Known rows, with every step that occurs
miluzak-detur-laro-beki-ruma: [ 33.0   0.4   8.3 -37.1  -6.8  18.3  21.9 -23.4  37.8  12.9  16.0  15.4
 -27.3  17.5  -6.9 -54.4 -22.3 -59.1  57.5]
lifo-pobovu-miluzak-detur: [ 33.5 -28.4   7.7 -55.6 -12.0 -32.4 -14.5 -24.2  -2.1  22.4  -8.3   1.7
   5.0   8.1 -22.6 -15.0 -33.2 -11.4  44.3]
detur-miluzak-feka-laro-beki: [  7.8 -14.5 -17.7  16.0  18.4  23.3  35.3 -22.6  -8.6 -35.4  11.7 -49.1
  -4.8   9.3  19.0 -29.8  42.5 -30.5  65.5]
ruma-pobovu-miluzak-feka-laro: [ 32.1 -18.5  -0.1 -74.3  18.2 -43.4  19.7 -38.4 -42.5 -33.2 -10.5 -48.9
  16.8  19.7  46.6 -12.6  35.8   9.3  19.2]
lifo-pobovu-miluzak-feka: [ 38.3 -27.5   8.6 -34.6  10.9 -29.4   1.9 -35.5 -28.6  -2.4 -20.6 -24.9
   5.6  12.0  -1.9  -9.8 -12.9   3.2  32.3]
laro-beki: [  1.5   2.6 -15.2  38.2   7.6  17.9  -8.4   3.8   8.7  -6.6  11.7 -11.3
  -9.7   6.8 -11.5 -12.8   2.9 -23.3  36.7]
ruma-pobovu-miluzak-detur-laro-beki-fulem: [ 31.6 -19.5  34.0 -68.6   5.4 -32.6 -22.4 -51.1  -9.7  17.8  21.6 -12.4
 -19.0  13.7 -32.0 -42.5  -8.3 -36.6  86.6]
fulem-beki-ruma-pobovu: [ 45.1  13.2   7.2 -63.3   5.6  -9.4   3.4 -57.0  14.2 -10.3  -2.5   7.6
 -10.1  27.8  -3.3 -17.8 -13.4 -44.6  34.3]
detur-miluzak-feka-laro-beki-ruma: [ 32.3  -4.6 -11.6   0.8   6.2  30.0  55.5 -38.3  -6.7 -34.2   1.1 -33.9
 -16.9   8.5  19.9 -45.7  36.4 -47.6  69.9]
miluzak-pobovu: [ 23.8  -8.2 -12.2 -46.6  -1.2 -22.8   5.1 -28.7 -21.2 -11.2  -4.5  13.6
   8.0  17.4  -7.8 -12.1  -2.3 -14.2  19.0]
ruma-pobovu-miluzak-feka-laro-beki-fulem: [ 28.0 -21.3  10.3 -23.7  19.8 -26.0  -3.0 -55.7 -46.4 -29.8  -0.8 -52.5
  -6.0  23.9   4.1 -40.0  35.7  -1.8  72.5]
lifo-pobovu-miluzak-feka-laro-beki-ruma: [ 61.8 -11.0  -4.7 -20.9  10.2  -8.1  33.2 -53.6 -17.9 -37.0 -10.1 -28.6
 -12.6  20.3  13.4 -48.3  12.5 -23.4  66.5]
laro-beki-ruma-pobovu: [ 37.2   9.2  -9.0 -26.8  -4.0   0.5  11.7 -37.3  -1.5  -9.8  -7.3  -9.1
 -24.8  28.4  -9.4 -37.7   8.8 -47.9  50.5]
pobovu-miluzak: [ 21.0  -2.0   7.4  -9.7   2.2 -19.0  -9.4   6.6 -22.7   1.9   6.6  -8.8
  10.8 -25.6   8.0  19.6  -0.9  -2.3   5.6]
detur-miluzak-pobovu: [ 27.7 -10.0  -7.9 -56.1  -3.8 -17.1  20.1 -37.7 -29.1 -12.0   2.5   3.3
   5.5  -3.5 -17.7  -6.0  13.2 -38.5  44.2]
lifo-pobovu-miluzak: [ 32.9 -10.7  12.0 -28.8   0.8 -35.2  -7.3 -23.5 -19.3  -2.1  -3.1  -3.6
   2.1  -9.3 -13.4   4.6  -9.0   0.8  21.2]
beki-ruma-pobovu: [ 35.3   5.7   6.6 -64.9 -10.7 -18.2  20.0 -40.2 -10.1  -4.2 -19.0   2.5
 -17.3  21.3   1.6 -24.9   5.3 -24.4  14.6]
fulem-beki-ruma-pobovu-miluzak: [ 66.7  11.2  14.1 -73.3   7.9 -26.5  -5.0 -51.3  -7.6  -9.2   4.5  -1.4
   0.6   1.9   4.5   2.3 -14.6 -45.1  41.3]
feka-miluzak-detur-laro-beki: [ 17.8 -27.1  -5.4 -45.2 -12.3   1.6  20.0 -19.4  36.5  32.4  40.1  -4.3
 -10.1   2.4 -20.0 -41.6   2.3 -44.7  76.7]
lifo-pobovu-miluzak-detur-laro-beki-ruma: [ 65.5  -9.9  18.6 -65.6  -4.7 -16.5  13.2 -46.9  18.3  11.3  11.8  10.1
 -25.4   8.6 -21.6 -50.7 -31.5 -58.1  79.2]

Rows
[ 37.6 -14.4   8.2 -79.6   9.6 -33.8  -8.4 -29.3   2.1   6.9  23.9 -20.6
  -6.4  15.3   0.0 -28.9  -6.0 -49.5  68.3] => ruma-pobovu-miluzak-detur-laro-beki
[ 66.7  -4.4  14.4 -75.7  20.3 -23.7  30.4 -53.4 -23.1 -17.0   0.9 -33.3
 -19.4  17.8  21.1 -39.2   9.2 -54.7  60.7] => detur-laro-beki-ruma-pobovu-miluzak-feka
[ 58.5 -11.8  -4.7 -62.3 -14.8 -15.8  -3.6 -31.9  -6.8  15.1  -3.5 -11.5
  -9.3  21.1  -9.9 -38.1 -17.4 -60.3  80.3] => laro-beki-ruma-pobovu-miluzak-detur
[ 61.7 -10.7  -4.5 -41.7   7.8 -13.7  13.6 -41.5 -34.8 -11.4 -15.8 -39.6
 -10.1  23.5  10.1 -32.3   3.9 -46.9  66.5] => laro-beki-ruma-pobovu-miluzak-feka
[ 56.0  11.4  -5.7 -44.2   3.2 -24.4  21.9 -39.4 -23.5 -37.7   8.1 -24.0
 -10.2   5.7  25.7 -27.7  35.5 -34.6  50.0] => feka-laro-beki-ruma-pobovu-miluzak
[ 34.5 -24.9 -20.4 -71.8 -20.2 -30.6  23.2 -38.9 -20.6   9.8   9.3   8.3
  12.4  -0.3 -20.2 -14.7  16.7 -18.3  44.2] => feka-miluzak-pobovu
[  5.8 -16.3  -3.1 -23.1  11.5   5.7  43.7 -26.9 -16.9 -28.5  -1.2 -36.6
   5.7   1.1  29.5 -16.9  40.6  -7.0  29.2] => detur-miluzak-feka-laro
[ 33.1 -24.2  37.3 -40.0   3.2 -22.5 -21.0 -54.2   4.6  21.5  19.0   3.7
 -26.5   8.7 -54.2 -48.5 -27.8 -28.1  91.1] => lifo-pobovu-miluzak-detur-laro-beki-fulem
[ 53.5  -2.2  13.9 -47.0  -3.2  -0.3  12.9 -16.4  13.3  14.2  22.3   5.7
 -15.3  -8.1   0.5 -35.9 -23.4 -60.9  64.3] => pobovu-miluzak-detur-laro-beki-ruma
[ 39.4  -5.3 -16.7 -40.7  10.0   1.0  40.8 -55.2 -10.0 -40.2 -14.6 -35.8
 -16.9  51.0  29.3 -60.7  33.2 -30.2  55.7] => miluzak-feka-laro-beki-ruma-pobovu
[ 42.7  -6.9 -11.3 -49.0   7.7   4.4  56.1 -64.1 -18.2 -39.5  -6.7 -45.8
 -20.1  29.8  19.8 -54.2  48.0 -53.2  79.4] => detur-miluzak-feka-laro-beki-ruma-pobovu
[ 41.7  -1.6   6.3 -85.1  -4.9  -7.8  21.8 -49.7  25.2   7.0   6.7   3.6
 -30.7  40.1  -6.3 -64.6 -10.2 -66.3  68.4] => miluzak-detur-laro-beki-ruma-pobovu
[ 11.0 -36.2 -11.5 -51.2 -32.2  -6.4  10.5 -11.4  18.0  45.9   9.4   1.1
   9.2  -1.3 -21.5 -21.8  -6.3 -15.3  48.0] => feka-miluzak-detur
[ 49.6  -4.0  -9.0  -1.2  11.7   7.7  31.8 -21.8 -22.3 -33.0   0.1 -33.6
  -2.4   3.6  36.7 -32.9  20.5 -26.1  52.0] => pobovu-miluzak-feka-laro-beki-ruma
[ 56.0  -7.6  -9.6 -70.5  -9.8 -19.3  15.2 -39.8  -6.6 -12.7   4.9 -17.6
  -5.7  22.2  16.6 -46.1  11.0 -45.4  73.9] => feka-laro-beki-ruma-pobovu-miluzak-detur
[ 36.0 -23.2   4.7 -44.1  15.8 -34.3  20.9 -42.3 -27.9 -30.1 -11.2 -31.9
  10.3  13.7  24.1 -19.5  15.7  17.2  25.3] => lifo-pobovu-miluzak-feka-laro
